Known rows, with every way that one mark hangs from another
kula{volin{sufo{pobef{podino{keto}}}}}: [  5 -67   2 -11   8  29  23  -8 -37 -10  -1  13  -1  11 -12  -4  43  37
 -51 -43]
voso{sufo{kula pobef{podino{keto}} volin}}: [ 22 -74  14 -26  20  -7  43 -52  -2  10  10 -15 -21   4   1  -7  35  12
 -53 -16]
sufo{kula volin}: [  5 -21  -3  -2   7  16  21 -35   6  44  15 -18  -5   0  11  -3 -17  -6
 -11   9]
volin{sufo{kula pobef}}: [ 18 -41 -10 -16  12  41  13   8  -8  47  27   1 -11 -20  -7 -13  11  -5
 -37  -3]
sufo{kula{volin} pobef}: [ -6 -42 -13  24  28  48  17  12  -6  36  15 -14   7  -5 -16  -5  10  11
 -20  -3]
sufo{pobef{kula podino{keto}} volin}: [ -3 -78  24 -26   9  -3  38 -76 -37   6  13 -27   9  24  10   5  72  10
 -30 -23]
pobef{kula{volin} podino{keto{sufo}}}: [-12 -57  24 -13   0  13  22  10 -33 -48   5  -2  27  42  17  -4  36  22
 -46 -46]
volin{sufo{pobef}}: [ 21 -29 -10  -6   7  32   1   1  -9  26  10  10   0 -18 -11  -9  29   3
 -30  -8]
kula{volin{sufo{pobef{podino}}}}: [  6 -60  -5  14  14  42  21  -3 -15  17  -4  26 -13   0  -7 -13  42  31
 -45 -25]
voso{kula sufo{pobef{podino} volin}}: [ 22 -54   9  16  26  -9  54 -58  33  48  12 -10 -38  -7  -4  -7  39   8
 -42  15]
volin{sufo{kula pobef{podino}}}: [ 16 -69   5 -23  15  29  31  -7  -9  43  18   9 -40  -9   3 -16  29   4
 -44 -13]
fogerem{keto{pobef{podino}}}: [ -8 -35  17   9  14   9  29  -6   9   5   7 -10 -34  12  25 -27  55 -26
  -3 -30]
fogerem{keto pobef}: [-14   0  11  17   8  23   6  17  -8  -6  24 -18   3  -5   9 -18  22  -7
  13 -14]
fogerem{keto{kula} pobef}: [-13  -7  11  21  12  23  17  24   4 -12  32 -50 -21 -10  10 -24 -10 -15
  19 -10]
keto{kula{volin} pobef sufo}: [ 14 -24 -13  33  27  53  16  41  30 -13   6 -31 -15   9  16 -26   8   9
 -25 -25]
voso{sufo}: [ 16   4   1   2   2 -15  -5  11  18 -25  -5  15   4 -12  -1  -6   1   6
 -21   2]
podino{keto}: [ -2  -8   5 -24  -7 -14   2  -8 -21 -25   2 -14  12  11  -5   9   1   5
  -8 -19]
pobef{podino{keto}}: [ -5 -33  21 -30  -4 -26  21 -22 -22 -28  -6  -3 -17  24   5   5  18  15
 -14 -29]
podino{keto{kula pobef sufo}}: [ 22 -25   2 -17  17  16  20  24  12 -31  15 -49 -23  13  15 -18  12  -6
 -27 -36]
sufo{kula pobef{podino} volin}: [  7 -69   6  -6  25  20  48 -58   4  61  11 -16 -37   6   7 -10  33   1
 -27   1]

Rows
[  6 -71  15 -19   6  19  19 -19 -26  13  17  12  -6   0  11 -11  65   9
 -40 -16]  volin{sufo{pobef{kula podino}}}
[-10 -70   1  16  29  36  35  -4  -6  32   7  -4 -22   8  -6  -9  26  19
 -25 -13]  sufo{kula{volin} pobef{podino}}
[-26 -15  21  13   6  23   4  12 -25 -16  40 -28  27  -2  20 -18  42 -11
  10 -15]  fogerem{keto pobef{kula}}
[ 16 -41   5   7  14   9  11 -42   2  10  14 -10  33 -11   3  -6  55   3
 -36   8]  voso{sufo{pobef{kula} volin}}
[ -9 -64  20  -7  14   3  24 -26 -18   7  12  -7  -6  11   7  -6  67   3
 -16  -8]  sufo{pobef{kula podino}}
[ -1 -70  19  -2  15  10  36 -70 -16  31  11 -13   0  14  15  -5  71   4
 -24  -4]  sufo{pobef{kula podino} volin}
[ 11 -41  -7   2  23  34  28 -44   3  64  19 -27  -5  -7  -4  -5  16  -8
 -18  10]  sufo{kula pobef volin}
[ 11 -51   1  25  30  41  36  27  30 -15  -3 -18 -45  21  26 -29  24  15
 -33 -33]  keto{kula{volin} pobef{podino} sufo}
[ 28 -26  -6  11  18  10  13 -38  19  18   0   1   9 -15  -9  -8  35   6
 -34   9]  voso{sufo{pobef volin}}
[  5 -75  21 -41   1   6  21 -24 -49 -12  19  -2   5  10   6  -3  66  14
 -48 -36]  volin{sufo{pobef{kula podino{keto}}}}
[  7 -65   0  24  30  44  38  20  15   3  -1 -19 -32  18  -2 -21  16  11
 -36 -24]  keto{kula{volin} sufo{pobef{podino}}}
[  7 -38  -5  -1  24  48  19  35  -1 -11  17 -24  10  19  12 -16  21  14
 -43 -43]  podino{keto{pobef sufo{kula{volin}}}}
[ 28 -69  14 -14  19 -17  44 -52   9 -16   1 -34 -33   3  -2  -9  22  12
 -43 -16]  voso{sufo{pobef{podino{keto{kula}}} volin}}
[-21 -49  28   5  13  10  25 -10  -9  -6  22 -18  -9  17  37 -27  72 -29
  -6 -29]  fogerem{keto{pobef{kula podino}}}
[ 23 -23   4 -16   1  11  26 -16   4 -12  10 -48  -3  20  10  -8 -27  -8
 -32 -20]  podino{keto{kula sufo{volin}}}
[ -1 -18   9  -1   6  37  16  43   9  20  30 -18   3   9  13 -29 -17 -50
 -22 -16]  fogerem{keto{sufo{kula}}}
[-16 -49  32 -35  -7 -26  19 -26 -39 -38   8 -13   6  27  16   5  38  10
 -17 -27]  pobef{kula podino{keto}}
[ 15 -76  10 -47  10  17  33 -13 -31  18  20  -5 -30   2  -2  -7  29   9
 -51 -31]  volin{sufo{kula pobef{podino{keto}}}}
[  2 -12 -14  26   4  33  16  16   4  34  20   6   2 -10  -8  -1 -20  19
 -30  -2]  voso{kula{volin{sufo}}}
[-31 -57  20  31  17  32  26   1 -12 -10  16 -13   8  20  32 -26  69 -10
 -12 -39]  fogerem{keto{pobef{kula{volin} podino}}}
[-15 -29  -4  29  17  35   2   5  -9 -12  13 -12  29   6  19  -8  56  19
 -11 -19]  keto{pobef{kula{volin}}}
[  9 -36   8   0  14   2   0   0  -1 -15  17  -2  27 -15  -5  -8  52   1
 -29   2]  voso{sufo{pobef{kula}}}
[ 16 -51  11 -14  26  26  36  15  23  17  11  -5 -50  17  34 -29  43  -2
 -39 -25]  keto{pobef{podino} sufo{kula}}
[-16 -36   4   6  12  23   4  -2 -30 -39  14 -26  40  15  13   2  57  23
 -18 -38]  podino{keto{pobef{kula{volin}}}}
[  1 -22  -7  14  15  49  12  43   7  11  11  -2  12  11   5 -14 -21   8
 -34 -15]  keto{sufo{kula{volin}}}
